Known rows, with every step that occurs
zepu-tiso-pepa: 0.272  0.705  -0.423  1.241  2.624  -1.106  -0.076  0.990  2.811  2.162  1.586  -2.154  -1.324  -3.129  0.070  -0.053  -0.445  -1.058  1.424  -0.816  0.587  -0.717  1.525
gido-pepa-zepu: 1.544  -0.850  -0.154  -3.005  0.136  2.540  -1.693  -0.229  -1.620  -1.038  -0.313  1.903  0.456  1.128  0.363  0.474  0.907  0.780  0.100  -2.340  -0.738  0.424  -2.853
tiso-zepu-mesala-pepa: -1.709  0.064  -1.221  1.655  -0.544  -0.815  0.864  1.190  -0.798  0.995  -1.658  0.867  -0.920  0.441  -1.808  -1.329  -2.020  -1.600  0.960  -0.901  1.672  0.448  -0.716
zepu-gido-pepa: 1.201  0.716  -0.785  -1.155  1.052  1.772  -1.648  1.789  0.169  2.048  0.511  1.512  -0.764  0.265  1.857  1.004  -1.886  0.441  0.970  0.493  0.019  -0.719  -0.378
mesala-pepa-bakis: -0.346  0.301  0.729  0.741  -2.798  0.027  2.344  0.410  -0.223  -1.382  -1.905  -0.563  1.519  1.123  2.738  -0.262  0.959  1.700  -0.506  0.226  -1.061  0.510  -0.447
tiso-pepa: -1.696  -0.706  0.381  -0.734  2.672  -1.355  -1.061  1.794  2.224  1.094  1.558  -1.090  -1.082  -1.817  -1.305  0.174  -0.514  -1.026  2.277  -2.803  0.787  0.388  1.526
zepu-gido: 0.256  1.129  -0.875  0.063  2.324  -0.250  0.040  1.255  1.561  2.429  1.832  0.610  0.197  -1.041  1.404  0.666  -1.200  -1.321  -0.095  2.881  0.265  -0.643  1.144
mesala-pepa: -0.686  0.148  -0.622  0.224  -0.389  -0.906  2.522  0.716  -0.195  0.326  -1.164  -1.105  0.656  0.849  0.091  -0.022  -0.519  -0.863  -0.238  -1.064  0.387  -0.451  -0.269
gido-pepa-tiso-zepu: -0.116  0.210  1.505  -3.487  2.400  1.776  -2.781  0.597  -0.987  -0.920  -0.756  2.615  -1.288  0.504  -2.132  1.236  1.660  -1.712  0.961  -2.320  1.781  0.266  0.425
mesala-pepa-tiso-zepu-gido: -1.467  1.347  0.833  -1.082  0.798  -0.252  0.067  0.101  0.474  0.763  -1.777  4.002  -0.819  0.083  -0.606  -0.212  0.085  -2.814  -1.017  0.652  0.168  -0.984  0.972
zepu-tiso: 2.531  1.765  -1.416  1.561  2.665  -0.016  1.433  0.214  1.170  1.878  1.877  -2.850  0.557  -2.100  1.341  0.828  0.319  -1.193  -0.349  2.712  1.189  -0.989  0.972
bakis-mesala: 0.990  0.119  0.201  0.438  1.253  -1.046  0.917  0.040  1.038  -0.016  1.943  -3.966  0.445  0.734  -0.239  -0.167  1.092  1.661  -0.496  -0.702  1.885  0.943  1.905
pepa-gido: -1.275  -2.144  0.920  -1.062  1.606  1.807  -0.395  -0.790  1.041  -0.037  1.665  -0.770  0.506  -1.811  0.825  1.864  -0.314  -2.525  0.687  1.638  0.140  -0.981  1.473
bakis-mesala-pepa-tiso-zepu: -1.149  0.340  1.901  -1.081  0.008  -0.864  0.828  -1.024  -0.271  -1.650  -2.169  0.438  -0.671  1.653  -2.502  -0.755  2.269  -0.710  -1.261  -2.781  1.616  0.342  1.378
gido-pepa-tiso-zepu-mesala: 0.732  0.361  -0.539  -0.743  0.949  1.535  -2.806  0.774  -1.911  -0.015  0.250  3.097  -1.836  0.975  -2.174  0.115  -0.297  -0.751  1.670  0.466  1.542  0.401  0.053
likep-pepa-zepu: -0.510  -0.689  -0.552  -1.042  -0.435  -1.414  0.269  -1.237  -0.500  -0.056  -1.052  1.933  1.081  -0.234  -1.334  -0.702  0.057  -1.734  -1.137  -1.866  -0.969  0.456  -2.654
likep-pepa-tiso: 0.205  0.668  -0.024  -0.692  0.382  -2.060  0.623  -0.988  -0.570  0.017  -0.118  1.612  0.308  0.695  -1.770  0.612  0.735  -2.180  -1.020  0.635  -0.379  -0.830  0.770
zepu-mesala-pepa-bakis: 0.366  0.465  -0.812  2.830  -3.958  -0.034  2.067  0.638  -1.113  -0.696  -1.231  0.226  0.916  1.610  2.514  -1.017  -0.444  2.482  0.069  2.169  -1.292  0.596  -0.782
gido-pepa: 1.197  -0.153  -0.505  -1.802  1.366  1.699  -1.321  1.606  -0.717  0.522  0.559  -0.450  -0.310  0.691  0.441  1.334  -0.497  0.535  1.520  -1.487  0.987  0.041  -0.583
tiso-zepu: -1.891  -0.136  0.741  -1.549  3.947  -0.125  -1.290  1.574  1.040  0.602  0.393  -0.335  -0.290  -1.844  -2.201  0.563  0.476  -3.116  1.275  -2.035  3.153  1.249  0.874
zepu-pepa: 0.164  1.952  -1.870  0.202  1.462  -1.089  -0.951  2.004  0.515  0.754  0.930  -0.567  0.625  -0.823  -0.102  0.918  -1.251  0.673  1.384  1.806  0.471  -0.793  0.260
tiso-zepu-pepa-gido: -3.090  -0.817  0.716  -1.101  1.622  1.235  -2.943  0.373  1.420  0.005  -0.393  1.300  -0.453  -2.935  -0.801  1.335  -1.423  -2.276  2.065  0.804  0.737  -1.114  0.758
likep-zepu: 0.228  -0.949  0.825  -0.944  2.935  -1.083  -0.175  -0.813  -0.512  0.736  1.946  -3.382  -0.125  -1.467  -2.363  0.929  0.294  -2.171  -1.369  -1.073  0.971  1.021  0.135
tiso-zepu-gido-pepa: -0.487  0.424  0.110  -1.904  2.067  1.858  -3.021  2.232  0.541  2.064  -0.661  2.559  -1.641  -0.652  0.272  0.664  -1.625  -1.082  1.528  -1.531  1.417  0.015  -0.456

Rows
0.297  -0.404  0.135  2.586  -3.658  -0.571  1.644  -0.730  -1.888  -0.602  -1.165  -1.111  0.225  0.987  0.898  -1.115  -0.440  1.711  -1.343  1.017  -1.586  1.152  -1.419 -> likep-zepu-mesala-pepa-bakis
1.182  2.397  -0.874  -0.946  1.021  -0.657  -0.941  0.348  -0.549  -0.918  0.914  1.548  0.538  0.623  -0.596  1.302  0.927  0.525  0.065  3.139  -0.762  -1.647  1.351 -> zepu-pepa-tiso
-1.467  -1.968  -0.697  1.650  -2.284  1.242  1.261  -1.095  -0.462  0.287  -0.459  0.577  -0.144  -0.006  0.786  0.033  -2.536  -1.476  0.582  2.184  -0.838  -1.527  0.014 -> zepu-mesala-pepa-gido
0.534  0.390  -0.629  -1.147  1.085  0.670  -0.395  -0.277  0.658  0.965  0.965  2.774  0.878  -0.697  1.358  -0.076  0.036  -0.939  -1.273  1.951  -1.361  -0.346  -1.038 -> pepa-zepu-gido
0.040  0.394  -2.212  2.388  -1.676  -0.881  2.189  0.800  -1.186  1.062  -0.482  -0.158  -0.035  1.365  -0.208  -0.947  -2.131  -0.146  0.356  1.231  0.183  -0.354  -0.657 -> zepu-mesala-pepa
-0.435  0.355  -0.933  -0.200  -0.372  -1.218  -0.039  -0.730  0.604  1.765  -0.677  3.756  0.559  -0.742  0.398  -0.806  -1.394  -1.775  -1.606  0.670  -1.833  -0.517  -2.045 -> likep-pepa-zepu-gido
0.035  0.633  -0.491  0.109  1.861  0.066  -1.600  0.393  -0.984  0.145  1.195  2.223  -1.026  -0.057  -2.647  -0.095  0.191  -2.002  0.952  1.938  1.769  0.440  1.143 -> pepa-tiso-zepu-mesala
0.483  -0.086  1.786  1.448  0.177  -0.754  -0.429  -0.578  1.656  0.378  0.612  -2.784  -0.853  -3.027  1.128  -0.259  1.125  0.826  -0.423  -0.687  -1.233  0.876  0.480 -> likep-zepu-tiso-pepa-bakis
1.026  0.117  -0.261  0.761  -1.570  -1.056  1.532  -2.077  -2.883  -0.559  -0.364  0.597  -0.613  1.896  -2.226  -0.394  0.124  -0.900  -2.217  1.459  -1.288  -0.733  -0.216 -> likep-zepu-mesala-pepa-tiso
-3.016  -2.272  0.246  0.879  -1.323  1.357  0.109  -0.670  -0.152  0.258  -1.538  1.591  -0.949  -0.914  -0.710  -0.248  -2.360  -2.838  1.091  0.339  0.416  -0.824  -0.080 -> tiso-zepu-mesala-pepa-gido
1.213  0.241  1.401  1.116  -1.224  -0.291  1.026  -0.226  0.932  -1.498  0.977  -3.443  1.255  1.088  2.146  -0.356  2.474  4.047  -0.809  0.298  0.421  1.759  1.535 -> pepa-bakis-mesala
2.161  0.521  0.386  -2.736  0.844  1.835  -1.315  0.067  -1.716  -1.054  0.531  1.632  -0.245  1.954  -0.074  1.693  1.569  0.405  0.243  0.187  -0.224  -0.848  0.516 -> gido-pepa-tiso
-0.294  -0.688  -0.277  -1.161  -1.388  0.124  1.804  -1.103  -1.224  -1.316  -1.886  1.356  1.389  1.183  -0.034  -0.744  0.885  -0.524  -1.520  -1.924  -1.286  -0.060  -2.575 -> mesala-pepa-zepu
1.067  0.694  0.845  -0.055  -1.757  -1.084  2.671  -1.799  -0.894  -1.843  -0.915  -0.800  0.390  3.231  -0.490  -0.480  2.184  1.468  -2.323  -0.325  -0.338  -0.806  1.570 -> bakis-mesala-pepa-tiso
-2.206  -2.257  0.905  -0.407  -1.080  1.251  1.590  -1.177  0.389  -0.366  -1.062  -0.138  0.445  -0.493  0.987  0.862  -0.976  -2.203  -0.053  0.296  -0.700  -1.657  0.364 -> mesala-pepa-gido
0.370  1.028  0.635  0.528  -0.891  -0.789  -1.311  0.026  -0.380  -0.881  0.072  -1.575  0.692  -1.028  0.811  0.540  0.500  2.346  -0.610  1.497  -1.403  0.717  -0.642 -> likep-zepu-pepa-bakis
-0.365  -0.405  2.127  1.006  -1.216  -1.153  -0.264  0.288  2.310  -1.221  0.724  -2.991  -0.296  0.140  1.194  -1.102  1.815  4.251  0.597  -2.449  -0.019  1.816  2.023 -> tiso-pepa-bakis-mesala
-1.501  -2.873  0.265  1.371  -2.021  0.692  0.896  -2.555  -1.226  0.328  -0.402  -0.698  -0.785  -0.628  -0.795  -0.011  -2.533  -2.194  -0.919  1.056  -1.194  -0.950  -0.657 -> likep-zepu-mesala-pepa-gido
3.589  0.780  -1.149  -0.641  0.384  2.519  -0.404  -0.937  -0.853  0.272  -0.092  0.292  0.349  -0.572  1.875  0.350  0.921  0.541  -0.730  0.144  -0.783  -0.768  -2.486 -> gido-pepa-zepu-tiso
-0.179  -1.027  -1.420  0.531  0.045  -0.285  -1.639  0.200  0.045  0.312  1.480  1.953  -0.881  -0.609  -1.429  -1.475  -0.930  0.204  1.394  -0.668  -0.939  0.768  -1.252 -> tiso-pepa-zepu-mesala
-1.382  -0.536  -0.318  -0.359  0.557  1.015  -1.596  -0.046  1.036  0.008  0.877  0.204  0.393  -1.960  0.867  1.750  -1.590  -0.737  1.505  2.755  -0.714  -1.887  0.851 -> zepu-pepa-gido
0.605  0.837  0.843  1.652  -0.084  -0.181  -0.012  0.813  2.528  0.272  0.510  -1.509  -0.258  -2.505  2.760  -0.209  1.064  1.546  1.009  0.408  -0.920  0.332  1.125 -> zepu-tiso-pepa-bakis
0.316  -0.714  0.278  -0.333  -2.586  -0.415  2.247  -2.051  -0.749  -1.867  -1.807  -0.581  1.156  2.313  -0.092  -1.684  1.603  1.828  -2.358  -2.829  -0.938  0.478  -1.802 -> bakis-mesala-pepa-zepu
-1.152  -1.424  0.596  -2.011  1.330  -0.183  -1.379  -0.108  1.016  -0.549  0.579  1.313  -0.172  -1.229  -1.307  -0.635  0.979  -0.675  0.742  -3.503  -0.967  0.757  -0.989 -> tiso-pepa-zepu
2.032  0.006  1.367  0.117  -2.214  1.321  -0.372  0.162  -0.037  -1.670  -0.126  -2.421  0.315  2.228  2.633  -0.131  1.776  5.519  -0.005  -1.434  0.150  1.595  0.381 -> gido-pepa-bakis-mesala
-0.067  -0.626  -1.183  2.165  -1.396  -1.528  1.792  -0.768  -2.070  1.086  -0.452  -1.618  -0.742  0.701  -1.959  -1.029  -2.154  -0.873  -1.173  -0.073  -0.124  0.253  -1.386 -> likep-zepu-mesala-pepa
1.425  -0.308  -2.027  0.554  -0.048  0.615  -0.509  -0.343  -1.346  0.004  1.759  1.511  0.637  0.387  -0.521  -0.806  -0.314  0.038  0.122  2.013  -0.464  0.706  -1.695 -> pepa-zepu-mesala
-0.068  0.118  0.010  1.175  -1.593  -1.621  3.021  -0.340  0.230  -0.342  -1.106  -3.118  0.462  2.036  -0.052  -1.108  0.133  1.698  -1.235  -2.097  0.782  0.180  0.563 -> bakis-mesala-pepa
1.097  1.699  0.238  1.748  -2.153  -0.950  -0.167  0.562  0.971  -1.558  0.239  -2.587  1.083  0.943  2.218  -0.474  1.258  5.603  -0.111  1.315  -0.306  0.813  1.024 -> zepu-pepa-bakis-mesala
-0.412  1.482  1.211  1.019  -1.212  -0.825  -1.369  0.828  1.310  -1.549  -0.778  -1.668  0.380  0.126  0.736  -0.824  1.371  4.247  0.467  -0.576  0.982  1.630  0.987 -> tiso-zepu-pepa-bakis-mesala
